Each row was made from one small tree. Brackets hold a mark, then the marks that hang from it, in the order of their numbers. Every link used is in the known rows. Write each row's tree.
In the rows, 128 means zero.
Known rows:
[q_669 [q_938 q_686]]: [141  88 142 133 116 158 121 106 132  87 103 151 167 147  99 109 134 114
 104 156 123 139 146  99 110 135 160 127  79  84 165 126 198 169 130]
[q_124 [q_938 [q_320 [q_651 q_595 q_669]] q_670]]: [118  74 127 150 149 123 130  82 106 105 120 112 173 164 119 129 125 127
 109 145 110 142 105 131 122 122 163 120  97  57 155 119 198 150 113]
[q_567 [q_938 q_20 q_429 [q_595 q_651] q_669 q_686]]: [148 109  83 163  98 149 149  87 107  87  63 157 155 156 102 134 134 155
 172 193 108 180 153 126  79  97 193 153  93  56 179 145 213 182  86]
[q_757 [q_938 q_429 q_670 q_686]]: [141 111 128 134 123 155 149 110 109  93  85 119 162 138 114 127 131 118
 120 149 113 173 137 112 115  96 170 129  96  92 173 123 186 182 111]
[q_651 q_195 q_429 q_669]: [147 112 111 133 147 147 112 100 154  99 107 122 158 168 118  96 148 122
  93 167 102 133 103 125 113 157 169 139 111  87 169 120 173 179  95]
[q_124 [q_938 q_757]]: [128 118 142 113 127 148 135 116 117  80 123 110 157 125 133 124 130 137
 104 134 156 127 129 101 119 123 165 103  86  86 162 106 179 159 116]
[q_669 q_938]: [145  99 146 127 133 157 128 117 136  81 109 141 163 141 106 111 137 113
 107 150 131 118 149 102 119 141 144 124  84  91 164 116 184 174 130]
[q_124 [q_938 q_20 q_320 q_595 q_669 q_686]]: [129  92 110 146 119 147 148  69  98  88  85 157 172 159 126 139 121 172
 150 173 123 158 143 132  95 103 207 140  96  49 169 132 227 175  99]
[q_595 [q_938 q_20 q_670 q_686]]: [134  98 131 152 145 139 145 116 100  97  83 159 172 144 118 101 121 114
 116 137 134 157 142 111 115 106 164 120  82  87 175 122 197 148 110]
[q_595 [q_651 q_429] [q_938 q_20 q_669 q_686]]: [133 105  99 168 127 157 130 107 109 106  70 163 160 131 104 101 143 117
 139 170 122 145 132 116  82 111 179 111  92  76 169 130 207 169  70]
[q_124 [q_938 q_669]]: [143 122 137 122 130 148 120 103 113  71 108 134 155 136 122 135 139 138
 119 150 135 113 129 111 118 113 173 108  99  88 158 103 186 169 108]
[q_938 q_320 q_595]: [129  86 128 132 133 140 137  93 123 106 101 132 161 145 127 126 128 130
 114 135 112 125 145 128 115 125 164 129  81  86 163 127 190 185 113]
[q_651 q_595 q_686]: [124  81 127 126 131 137 105 127 131 113 103 138 169 140 107  92 127 105
  73 154  97 134 125 106 116 149 155 109  78  96 167 130 182 187 137]
[q_658 [q_938 [q_595 q_651] q_669 q_686]]: [127 102 113 160 104 153 114  93 108  82  79 154 148 122 104 128 144 126
 138 148 104 144 134 127  89  96 174 116  82  76 163 132 201 150  84]
[q_567 [q_938 q_20 q_320 q_429 q_669 q_757]]: [150 103 105 146 127 153 183  91  89  78  73 127 156 161 136 124 137 171
 168 190 138 174 146 110  92 116 190 141  96  59 175 128 208 194 100]
[q_595 q_938]: [141 104 143 126 137 148 122 119 123  90 100 137 156 121 117  98 145 106
 102 128 133 104 137 115 124 129 146  96  77  98 163 111 167 158 105]
[q_658 [q_938 [q_320 q_651]]]: [125  79 140 151 128 133 130  82 104 103 120 126 156 129 109 113 145 103
 123 134 116 114 145 135 119 127 140  87  86  82 152 130 179 150  98]
[q_567 q_651]: [139  93 139 125 133 135 124 100 123  99 114 133 160 144 115 138 134 106
 111 145 115 126 144 106 106 126 145 106  92 106 159 117 186 178 115]
[q_195 [q_938 q_670]]: [124 120 145 136 149 145 144 127 113  74 115 126 169 139 121 123 129 121
 109 144 141 137 141 108 133 123 153 124  90  97 164 127 183 157 131]
[q_686 [q_651 [q_429 [q_938 q_20 q_320]] q_595]]: [123  76  77 163 140 150 162  77 119 136  91 153 169 130 109  98 138 118
 116 177 115 134 140 140  98 162 153 120  98  52 175 152 200 210 101]
[q_124 [q_938 q_20 q_320 q_429 q_595 q_686 q_757]]: [124  94 107 139 110 152 172  69  93 107  89 125 175 145 130 130 121 180
 145 156 137 181 145 130  87 103 208 136  81  46 182 140 222 182  97]
[q_429 q_938]: [149 109 123 130 129 153 128 110 115  87 111 137 153 120 116 109 133 103
  99 157 137 112 138 123 122 144 150 105  91  86 164 114 165 175 117]
[q_320 [q_651 q_429]]: [133  99 125 130 127 128 119 103 135 122 118 113 161 146 104 115 147  91
 102 148 107 113 129 113 105 137 143  98  96 100 161 126 180 186 108]
[q_195 [q_651 q_429]]: [129 108 133 130 141 153 127  96 128 114 121 136 171 134 105 119 139 104
 103 154 127 126 134 109  99 141 149 109 101 115 157 134 183 202 110]
[q_595 [q_651 q_669] [q_938 q_757]]: [130 109 123 152 133 157 123 117 128  84 104 124 141 123 127  98 147 117
 117 133 146 132 113 112 107 126 153 111  77  83 156 103 172 132  79]
[q_686 [q_651 q_195 [q_429 q_938] q_595]]: [138  85  84 139 132 147 129  89 142 120  96 135 154 131 102  99 156 114
  85 173 105 115 117 136 101 171 152 121 104  56 177 138 176 188  97]
[q_686 [q_651 q_429 q_595 [q_669 [q_938 q_20]]]]: [131  87  92 159 138 155 144  89 162 116  92 156 176 165  95  91 151 124
 117 180 101 148 129 116  97 168 142 149  98  60 175 145 212 201 114]
[q_658 [q_938 q_20 [q_320 q_651] q_686]]: [119  70 123 168 117 134 140  70  96 109 107 154 166 143 107 105 130 113
 141 152 116 150 153 137 107 123 153 102  87  67 161 143 203 149  94]
[q_658 q_651]: [133 112 134 141 128 145 116 109 131  96 109 144 140 128 110 121 133 101
 116 126 129 112 142 116 127 123 134 113  80 114 152 110 167 166 103]
[q_195 [q_651 [q_669 [q_938 q_595]] q_686]]: [134  88 130 150 126 156 123  82 141  90 118 147 182 169  87 104 143 126
  99 188 112 152 131 124  85 158 167 151  89  76 161 140 200 175 124]
[q_651 q_669 q_686]: [136 105 125 141 133 142 102 109 139  98 111 135 162 158 110  88 136 105
  83 163 105 138 116 118 112 148 162 124  87  99 159 121 177 172 120]
[q_669 [q_938 q_20 q_429 q_595 [q_686 q_651] q_757]]: [136  88  99 153  93 156 170  69 132 106  77 145 163 152 104 124 147 157
 147 163 128 178 158 117  71 119 172 156  74  52 186 146 229 185 107]
[q_595 [q_938 q_20 q_429 q_669 q_670 q_686]]: [153 110 115 157 134 147 153  99  82  91  53 158 168 147 116 119 136 137
 144 154 126 169 134 119  93  84 189 128  91  81 186 121 213 166  93]
[q_320 [q_938 q_595]]: [143  98 130 132 127 139 124 113 126  89 104 128 159 153 115 121 140 113
 110 146 115 122 138 125 120 149 145 125  87  87 172 125 180 179 124]
[q_757 q_938]: [137 113 135 119 127 155 134 125 138  80 112 124 152 128 126 114 136 110
 114 152 125 127 142 108 132 129 138 117  97  97 156 109 164 180 115]
[q_938 q_20 q_429 q_669]: [159 122 110 139 129 150 143  95 110  92  77 151 158 149 124 125 133 139
 151 166 124 143 144 120 104 109 170 132 100  95 174 116 200 200 101]

Write each row's tree:
[137  89 117 147 147 140 161  94  92  98  95 129 166 139 124 127 123 124
 105 150 128 134 136 139 112 123 172 132  89  67 174 127 185 174 119] : [q_429 [q_938 q_320 q_595 q_670]]
[131 102 116 140 123 154 135 105 111  94  86 123 139 115 112 105 151 138
 123 134 120 147 123 127 111 131 156 119  79  72 178 126 169 152  82] : [q_658 [q_651 q_195 q_595] [q_938 q_429 q_757]]
[156 102  98 144  96 161 134  66 136  82  77 137 138 148 109 134 163 147
 144 179 102 152 129 132  93 108 176 143 110  67 166 122 192 176  72] : [q_757 [q_938 q_429 q_669 [q_686 [q_651 q_195]]]]
[143  82 102 161 138 137 127  90 150 109 117 131 181 198  85  72 149 115
 102 219  97 151 121 132  85 174 169 153 110  52 173 139 199 168 105] : [q_320 [q_651 q_195 q_429 [q_669 [q_938 q_20]] q_686]]
[135 106 107 153 135 142 153  94 107  62  82 156 174 181 127 134 125 173
 145 193 122 182 135 126 103 111 199 178 105  51 182 136 225 149 110] : [q_651 [q_195 [q_938 q_20 q_595 q_669 q_670 q_686]]]
[130 107 100 163 117 144 139  92 113 104  79 116 155 151 119 136 129 138
 127 138 115 196 110 120  82  88 189 152  80  75 177 126 209 158  92] : [q_938 q_429 [q_595 [q_651 q_669]] q_670 q_686 q_757]
[127  74 102 155 113 135 157  84 113  98  97 130 165 172 118 121 135 138
 148 206  97 155 145 138  91 121 172 140 104  51 160 132 208 181 101] : [q_757 [q_938 q_20 [q_320 [q_651 q_686]] q_595 q_669]]
[142 105 126 139 137 147 149 124 110  84 109 132 160 152 134 107 126 121
 127 157 150 149 142 109 118 156 140 125  90  84 174 114 188 172 123] : [q_320 [q_938 q_20 q_757]]
[160 101 112 130 122 160 148  87 144  77  90 109 156 173 118 112 155 168
 122 172 119 160 117 123  91 142 185 173  90  51 184 120 196 167 104] : [q_651 q_195 [q_669 [q_938 q_429 q_595 q_757]]]
[140 116  87 158 141 155 137 105 126 113 103 140 174 155 102  64 134 103
  88 207 114 153 117 138  93 172 174 126 103  68 177 140 183 195 108] : [q_651 [q_429 [q_938 q_20]] q_669 q_686]
[117  58 106 174 153 115 135  90 109 126 105 139 182 188 113  96 112 114
 107 176  89 173 114 132 108 138 161 140  95  64 166 137 211 166 124] : [q_938 q_20 [q_320 [q_651 q_595 q_669 q_686]] q_670]
[133  91 118 158 139 152 167  99  90  79  78 150 166 163 135 130 114 141
 153 181 120 184 141 115 110  94 179 149 109  70 163 120 212 176 108] : [q_757 [q_938 q_20 q_320 q_669 q_670 q_686]]
[124  93 108 136 139 142 105 119 148 127  98 125 176 160 102  75 141 104
  65 174  79 150  97 111 101 167 169 122  91  87 171 141 187 203 125] : [q_651 q_429 q_595 q_669 q_686]
[116 102 123 150 104 153 124  82 138  91 112 149 157 131 102 124 150 123
 119 152 125 135 147 116 112 132 150 117  82  80 154 146 196 158 108] : [q_195 [q_938 [q_686 q_651]]]
[123  83 101 146 133 137 143 107 130 120  94 118 168 155 122  83 150 120
 116 167 114 154 103 109  92 154 150 114  88  56 172 127 199 166  95] : [q_320 [q_651 q_429 [q_595 [q_938 q_20 q_757]] q_669]]
[130  75 130 150 129 139 136  83 115  97 112 109 151 151 130 104 152 121
 123 142 133 129 112 123 104 134 157 104  78  66 151 110 183 134  87] : [q_595 [q_938 [q_320 [q_651 q_669]] q_757]]
[134  95  92 144 135 153 115 113 131 120  98 128 173 144  96  69 143 101
  62 195  92 144  95 123  97 181 174 114  94  66 175 144 180 199 119] : [q_651 [q_429 q_938] q_595 q_669 q_686]
[138 112 133 129 113 151 112  92 110  75  99 143 158 140 116 133 135 140
 118 158 127 134 125 109 107 108 188 110  92  81 159 112 201 164 108] : [q_124 [q_938 q_669 q_686]]
[129  77 125 155 134 151 143  91 102 105  88 163 170 139 120  95 126 125
 130 148 131 144 150 126 112 125 170 112  79  74 166 131 199 159  95] : [q_595 [q_938 q_20 q_320 q_686]]
[131  61 118 134 123 119  95 106 136 115 117 128 163 164 102  95 137 108
  80 172  86 127 118 124 111 156 153 119  92  74 167 128 180 158 120] : [q_320 [q_651 q_195 q_595 q_686]]
[109  85 107 163 133 151 158 107 115 117  87 114 168 141 111 129 126 119
 122 157 101 174 136 126  94  97 183 140  95  68 168 144 202 184  89] : [q_757 [q_938 q_320 [q_595 [q_651 q_429]] q_670 q_686]]
[143  95 109 151 143 155 158  91 100  96 105 154 164 133 125 102 116 122
 125 172 145 129 155 139 119 145 160 121  95  70 166 124 185 183 109] : [q_429 [q_938 q_20 q_320]]
[139 130 126 139 152 141 161 106  95  96  99 130 177 139 119 127 118 139
 128 141 144 151 148 127 120  98 173 126 100  85 181 119 192 177 110] : [q_124 [q_938 q_20 q_429 q_670]]
[146 110 142 140 152 139 134 121  97  77  79 138 156 137 125 124 145 118
 115 134 132 123 122 107 115 100 165 112  90  97 167 102 184 152 107] : [q_595 [q_938 q_669 q_670]]
[132  91 103 172 137 137 143  93  86 114  71 126 161 152 104 135 130 137
 127 158  98 158 132 141  80  83 201 141  86  80 174 135 208 183  92] : [q_938 q_320 q_429 [q_595 [q_651 q_686]] q_669 q_670]
[128  99 121 134 119 147 140 108 116  94  99 147 161 146 134 110 115 130
 120 153 139 169 140  97 105 124 164 127  82  88 171 120 206 171 120] : [q_938 q_20 q_686 q_757]
[121  92  95 171 100 159 147  39 135 107  90 135 163 154 100 131 158 161
 145 165 102 167 132 151  90 126 188 149  81  51 164 166 216 175  84] : [q_195 [q_938 q_320 q_429 q_595 [q_686 [q_651 q_669]]]]
[120  80 109 159 128 132 114  82 137 112  87 152 161 161 109 122 135 114
  98 137  92 167 105 112 109 123 152 139  88  82 166 131 206 163 120] : [q_938 q_670 [q_686 [q_651 q_595 q_669]]]
[119  49 109 154 118 128 129  77 112 126 101 157 173 160 115 113 114 119
 132 163 101 157 140 123 109 133 154 119  86  64 162 140 216 176 115] : [q_938 q_20 [q_320 [q_651 q_595]] q_686]
[152 109 129 131 124 152 140 115 108  91  99 107 153 140 125 118 146 121
 118 144 138 143 131 111 110 143 154 115  85  91 177 117 179 185 114] : [q_320 [q_938 q_429 q_757]]
[142  98 117 130 106 144 116  90 123  89  78 149 155 155 118 136 137 136
 121 156 101 145 127 112  95 107 183 135  87  85 167 121 208 181 112] : [q_938 q_595 q_669 q_686]
[127  98 126 157 169 145 166 102 102  78 111 142 177 166 133 114 115 155
 134 172 142 157 149 136 132 132 173 156 104  63 172 133 198 149 111] : [q_651 [q_195 [q_938 q_20 q_320 q_670]]]
[147 110 106 124 136 154 144 111 121  93 105 107 152 134 126  97 144 125
  87 177 140 131 114 118 100 160 174 120 103  66 179 118 170 175 101] : [q_651 q_195 [q_429 [q_938 q_757]]]
[125 103 130 121 108 143 120  92 124  92 107 134 167 138 112 130 130 139
 105 140 119 139 134 120 109 114 182 120  83  73 168 129 195 166 114] : [q_124 [q_938 q_595 q_686]]
[126 101 102 174 120 133 154  73 100  90  65 171 159 150 110 135 141 139
 146 149 108 170 142 133  87  91 165 141  92  68 178 141 224 154  97] : [q_658 [q_938 q_20 q_595 q_669 q_670 [q_686 q_651]]]
[129  92 106 177 134 133 140 112 101 100  90 155 169 162 108 126 111 112
 134 153 120 174 146 131 106 116 156 149  91  72 179 135 208 158 110] : [q_320 [q_938 q_20 [q_595 q_651] q_670 q_686]]
[126  66 135 134 145 147 130 110 112 107  91 140 165 124 122  96 138 121
 104 131 117 114 131 119 125 140 157 100  73  77 164 125 180 168 108] : [q_651 [q_595 [q_938 q_320]]]
[148  73 122 141 119 128 107 105 114  88 100 131 154 163 110 130 149 104
 125 168 100 119 117 113 112 152 137 111  97  74 160 115 195 173 121] : [q_320 [q_651 q_595] [q_938 q_669]]
[136  79  99 142 133 155 135  89 165 103  97 119 160 168 108  96 167 141
  96 177 107 150 102 108  89 173 160 156  97  48 175 133 201 176 105] : [q_686 [q_651 q_195 q_429 q_595 [q_669 [q_938 q_757]]]]
[129 104 115 162 132 146  95 113 138 103 114 140 153 145 102  92 131  98
  92 160 107 136 118 126 107 136 158 119  86  97 154 119 174 159 101] : [q_595 [q_651 q_669 q_686]]
[138 107 111 143 144 148 112 115 141 111 111 126 152 138 108 106 139 109
 102 155 116 117 126 126 109 136 160 123 103  93 166 121 171 173  83] : [q_595 [q_651 q_195 q_429]]
[134  88 131 149 134 153 152  99  95  77  82 132 159 154 131 137 127 133
 133 165 113 167 130 111 112  94 182 137 103  78 158 116 203 172 109] : [q_757 [q_938 q_320 q_669 q_670 q_686]]
[160  76 117 156 126 166 130  61 130  89  89 138 167 177 100 104 144 152
 124 181 106 163 125 138  98 141 197 160  95  51 171 135 203 168  93] : [q_651 q_195 [q_669 [q_938 q_320 q_429 q_686]]]
[156 104  90 150 122 152 122  93 116  71  91 144 137 136 116 129 141 136
 127 184 123 117 125 146  97 127 178 142 106  55 169 110 179 154  81] : [q_429 [q_938 [q_595 [q_651 q_195]] q_669]]
[124 114  90 154 140 149 141 102 150  98 105 131 185 186 107  77 143 154
 105 217 100 169 119 143  95 172 195 167 106  47 183 159 200 175 102] : [q_651 [q_195 [q_938 q_20 q_595]] q_429 q_669 q_686]
[133  87 108 147 114 142 105  94 137  97  98 146 150 146 109 123 127 130
 112 152 106 141 133 131 102 118 173 143  88  75 167 125 189 149  90] : [q_938 [q_595 [q_651 q_195]] q_686]
[161 116 128 131 127 155 130 103 106  87  71 134 149 125 114 116 161 130
 132 144 125 116 130 119 104 107 173 103  87  93 171 111 181 176  86] : [q_595 [q_938 q_429 q_669]]
